Known rows, with every step that occurs:
keliko, bugi:  -6  -3  26  -7   8  -9  11  10 -10  15  10 -43  15 -34  -5 -24   8 -31 -12   9 -21   5   5  16  26  33 -13  10   2  30  -2
ziso, motu:  14  14  32  -9  -4  11  18   9  10  22   2 -19   9 -43 -11 -24  -4 -13 -16  -2   4  17   2  29  10  38 -25   7  15  18   7
keliko, bugi, rifed, rilub, motu, ziso, fetab, tela:   2   5  22 -24  -4 -19  15  18 -28   6  -6 -17   4 -66  10 -18   0  -6 -16  26 -16  20 -13  -2  62  26   0  28  22  24  -5
zaniz, bunizir, tela, motu, ziso, fetab:   3   3  22  -6  -3   3  25  13 -10  30  16 -13 -20 -38 -16  -5 -12 -15 -28  10 -11  19  17  29  15  48 -36  27  25  -8  19
vefen, ziso:  -8   1  21 -12   0   1   7  -3 -12  34  10 -34   4 -39 -18  -9  -2 -21  -5   4  12  28  11  10  37  28 -13  -3   7  -5  11
keliko, bugi, rifed, rilub, motu:  13  -7  22 -27 -10 -18  20  15 -12   9  -1 -31   6 -43   1 -26  16 -15  -6  23 -31  17 -14  -1  41  31  11  13  20  34 -20
rilub, motu, tela:  12  25  11 -20 -10  -2   8  -8  11  13  19 -22  10 -45   8  -6   8 -11  -6   7 -10  10  -5   6  29  48 -31   5  15   8  16
motu, ziso, fetab, rilub, keliko, bugi:   5   3  20   6   2  21   9  19 -41  20   7 -28  18 -43   0 -16 -11  -4 -24  12  -2  24   2   8  47  43 -17  10  -6  13  16
vevek, tela, motu, ziso, fetab, rilub:   9  18  20 -16   0   8  21   4 -25  17  -5 -16  -4 -49  -6 -14 -18 -11 -16  10  16  34  13   7  40  35 -14  16   9  -2  28
bunizir, tela, motu, ziso, fetab, rilub, keliko, bugi:  12  10  29  -2   9   9  22  11 -32  15   4 -20  -5 -36  -2 -20  -2 -18 -25  10  -4  18  11  10  38  63 -21  17  14  12  25
vevek, tela, motu, ziso, fetab, rilub, keliko, bugi:  10  16  20  -2   8  12  19   3 -37  18  -8 -29  10 -40  -7 -25 -17 -17 -12  12   7  22  14   3  45  58  -9  10  12  12  19
sezor, keliko, bugi, rifed, rilub:  -9  -5  28 -12  -3 -17  18  25 -25   9 -12 -37   9 -37  -9 -40   3 -40  -7  19 -24   8  -4  22  31  25  19  10   2  40 -17
bugi, keliko:  -1  -4  22  -1  -8 -17  11  11 -13  21   6 -31  14 -21 -20 -12  -8 -32  -3  -1  -3   9   6  28  18  16 -27   5  -3  18  10
bugi, rifed, rilub, fetab, tela:   8  -8  27 -41 -10 -34  13  32  -5   9 -17 -20  -3 -50  11 -10  -2 -11 -12  19   0  26 -12  13  42  11   3  34  13  13  -5
rifed, rilub, fetab, ziso, motu, tela, bunizir:  34   3  25 -36 -29  -7  21  11  -3  23   4  -7   6 -56   2   1 -22  -2 -10   5  -4  50  -1  16  27  48   0  39  21  12  10
bunizir, tela, motu:   8   7  32 -18   7 -13  22   5   4  16   6 -19 -17 -29 -11 -14   9 -34 -16   0  -4  11  12  24  10  45 -27  15  18   9  22
rilub, fetab, ziso, motu, tela:  12  12  23 -22  -8   0  13   1  10  30   0 -15  17 -55  12 -13 -32  -2  -3   6   0  35 -13  12  29  45 -28  25  24   8  18
vefen, ziso, fetab, tela, bunizir:  -8  14  33  -9  -7  -3  -5   5 -22  28  -5 -23   3 -67  -2   2 -15  -5 -10   1  32  26  18  17  46  31 -14  15  13  -9  14
bunizir, tela:  -3  -1  32 -18   7 -15   8   5   1   9   9 -19 -17 -31 -10  -7  18 -27 -20   1  -5   6   5  26  15  32 -30  19   8  12  13
vevek, tela, motu:   7  15  24 -19   6 -11  21  -3  -1  19  -6 -29  -2 -32 -17 -18  -6 -33  -3   4   7  15  15  16  18  39 -14   8  16   9  15
tela, motu, ziso, fetab, rilub, keliko:  26  15  19   0  -2  25  24  19 -28  31   2 -21  10 -37  -4 -17 -24  -9 -18   7  11  35  10  13  31  51 -19  -1   3  -1  33
vevek, tela, motu, ziso, fetab, rilub, keliko, bugi, rifed:   8  11  20  -4   5   3  20  14 -38  16 -19 -25   5 -44  -3 -28 -19 -17  -7  23   8  18   2  -2  55  51   3   5  20  19  10
zaniz, bunizir:   0  -8  14  -8 -10   1  15  17   6  31  19 -33   2 -28 -19 -10  -2 -20 -18  10 -19  13   8  29  10  27 -21  10   5   3  -8
vevek, tela, motu, ziso, fetab, rilub, keliko:  17  19  18  -7   2  16  19   4 -29  22 -10 -19   4 -39 -10 -16 -20 -12 -13   7  20  29  12   7  38  52 -15   7   9   0  27
rifed, bugi:   1  -4  30 -31  -7  -6  20   7  -4  16   3 -46  15 -25  -6 -22   2 -30 -12   3  -5   6   2  23  28  34 -15   4  10  11   0
tela, motu, ziso, fetab, rilub, keliko, bugi, rifed:  18   6  20   4  -1  11  26  29 -36  25  -8 -26  11 -42   2 -28 -22 -15 -13  21  -2  27   0   4  50  51  -3  -1  15  18  16
sezor, keliko, bugi, rifed: -19  -1  29   4   2 -10  10  23 -19  14 -14 -41  15 -38  -6 -44  -5 -42  -2  16 -18  -4  -5  24  30  29   6  -2   3  38  -9

Rows:
 17  30  22 -22 -15  12   2   3  -5  11   7 -18  10 -61  30  -7   1  19 -16  12   0  32 -10  -1  41  39 -29  19   6   3   8 | ziso, fetab, rilub, motu, tela
  4  12  22 -16   2  -6  18  17  -4  22  -1 -25   9 -48   6 -10 -29 -20 -14   4  10  21  10  19  33  39 -27  24  12  -8  40 | rilub, fetab, tela, motu, ziso
 -2   7  26 -19 -10 -14  20  14 -17  18 -17 -23  18 -56   9 -39 -25 -25   0  23 -20  24 -18  12  43  43  13  27  24  38 -10 | sezor, keliko, bugi, rifed, rilub, fetab, ziso, motu, tela
 16   2  18  -1  -8  17  24  17 -17  31  13 -14 -13 -30 -12  -9 -11  -8 -29  11  -5  23  12  21  23  57 -26  16  15  -8  14 | zaniz, bunizir, tela, motu, ziso, fetab, rilub, keliko
 22   8  25 -14 -22   2  12   8   5  30   1 -13  16 -60   7  -5 -36  -3  -2   2   3  34  -5  21  25  55 -18  23  25   8  22 | rilub, fetab, ziso, motu, tela, bunizir
  4  -6  22 -27   0 -29  30  30 -24  11  -9 -25   3 -51   5 -22 -13 -29 -13  26 -17  23  -1   4  55  31  11  32  23  23   6 | keliko, bugi, rifed, rilub, fetab, tela, motu, ziso
 -3   8  25  -6 -10   4  17  17 -39  14 -13 -26  13 -54  -1 -35 -11 -11 -10  21 -19  16  -8  13  43  40   6  14  14  27   1 | sezor, keliko, bugi, rifed, rilub, motu, ziso, fetab
 19  12  21 -13 -20  -1  16   5   6  26  11  -3   7 -58  -9  -5 -23 -22  -4   3   1  33  -5  21  28  46 -11   7  22  17  12 | fetab, ziso, motu, tela, bunizir
 23  21  16 -12 -27   1   6   0   7  13  19 -18  10 -49   1   3   3 -13  -5   3  -7  11   5  16  24  59 -19   4  17   9  19 | rilub, motu, tela, bunizir
 14 -14  28 -28  -9 -17  25  20 -11  21 -13 -23  11 -53   5 -30 -15  -7  -3  22 -23  35 -21   3  43  32  13  29  29  35 -17 | keliko, bugi, rifed, rilub, fetab, ziso, motu
 27  27  24 -14 -29  14   1  10 -10  11   7 -15   9 -65  24   1  -3  18 -14   9   4  31  -1   7  37  49 -19  17   6   4  12 | ziso, fetab, rilub, motu, tela, bunizir
 17  -8  24 -19   1  -8  18  13 -20  17   6 -41  15 -19 -15 -21  15 -26 -17   7 -18  16   6  15  22  44   2  15  -1  30 -10 | rifed, rilub, keliko, bugi
  5  -3  18   4  -1  11  11  30 -41  17  -5 -24  12 -47   4 -20 -14  -5 -19  23  -2  23  -8   4  57  37  -7   4   3  20   7 | motu, ziso, fetab, rilub, keliko, bugi, rifed
 23   5  22 -26 -28 -12  13  27 -21  10 -10   2  -7 -69   3   2  -8   3 -16  17   4  31  -8  12  50  28   6  23  22   7   8 | bugi, rifed, rilub, motu, ziso, fetab, tela, bunizir
  2  -9  21   2   5 -10  10  23 -15  20  -9 -42  20 -25  -7 -31   4 -31  -3  15 -12  -5  -7  14  33  46  -2  -9  11  38 -11 | rilub, keliko, bugi, rifed
 -2  13  20 -17 -11 -15  15   9 -18   4  -4 -30  13 -46   5 -34   6 -31  -3  23 -29   4 -11   8  41  42  12  10  14  37 -13 | sezor, keliko, bugi, rifed, rilub, motu, tela
 11  12  29 -14   2   4  23  11 -20  14   7  -7 -20 -45  -1  -8  -4 -13 -28   8   4  31  10  14  32  42 -27  23  12  -2  34 | bunizir, tela, motu, ziso, fetab, rilub
 16   2  29 -16  -8   9  15   6   8  37  -6 -21  18 -50   4 -19 -34   3  -4   2   2  37 -14  17  20  39 -24  19  20   5  16 | rilub, fetab, ziso, motu
 21  23  29  -9 -20   2  14  11   9  14  12  -9   8 -54  -5  -6  -5 -22 -15  -1   5  14  11  33  18  56 -19  12  21  21  13 | ziso, motu, tela, bunizir
 11   2  25 -19 -19 -16  13  25 -32   6  -6 -13   2 -70   5  -9  -3  -6 -15  22 -13  19  -4   7  59  36  11  26  24  25  -1 | keliko, bugi, rifed, rilub, motu, ziso, fetab, tela, bunizir
 11  -3  23 -33  -9 -26  23  16 -11  15  -6 -19  11 -59  14 -24 -13 -14  -3  27 -24  33 -21  -2  53  37   8  34  33  38 -15 | keliko, bugi, rifed, rilub, fetab, ziso, motu, tela
 -2  -7  28 -20 -14 -17  21   5 -16  17  -1 -48  23 -14 -16 -21  -8 -39  -3  -1  -5   1   4  27  30  26 -20   5  10  17  -1 | rifed, bugi, keliko
 -1   6  23  -4   2   9  11  15 -24  24   7 -17   5 -49  -6  -4 -17  -7 -23   6   5  26   6  23  30  29 -34  16   2   1  30 | motu, ziso, fetab
 18  12  27  -5   3  13  21  11 -24  19   2 -11 -12 -35  -5 -11  -6 -14 -26   6  10  25   9  15  30  57 -27  13  11   0  33 | bunizir, tela, motu, ziso, fetab, rilub, keliko
 20 -13  20 -24  -9 -18  18  29 -12  19 -12 -24  -1 -25 -12 -16   9 -21 -10  16  -4  22 -11  17  29  26   9   3   7  25 -12 | bugi, rifed, rilub, keliko
 10  16  18 -18  -5  -4  17  -3   9  27  10  -6   8 -53  -3 -13 -20 -23  -6   7  -1  34 -14  12  32  35 -20   8  21  17   9 | fetab, ziso, motu, tela
  9  10  31 -15  -5  10   3  19 -15  16  -2 -26   7 -51  15 -13  -3   9 -21   9   7  34  -3  13  31  20 -21  19  -9   7   4 | ziso, fetab, rilub
  6  11  31 -11   8  -3  23   8 -16  19   4  -9 -18 -43  -8  -7  -8 -20 -24   3   4  20  15  24  22  49 -37  23  22   0  39 | bunizir, tela, motu, ziso, fetab
  0  10  26  -2  -7  -1   3  23 -24  16   3  -8   2 -64  -5   5 -22 -12 -25   3  18  20  14  30  39  31 -23  21   3  -2  32 | motu, ziso, fetab, tela, bunizir
-10  14  23  -9   7  -4   5  16 -21  16   3 -12   3 -60   0  -2 -18 -12 -25   7  14  19   5  21  42  22 -34  22   2  -1  29 | motu, ziso, fetab, tela
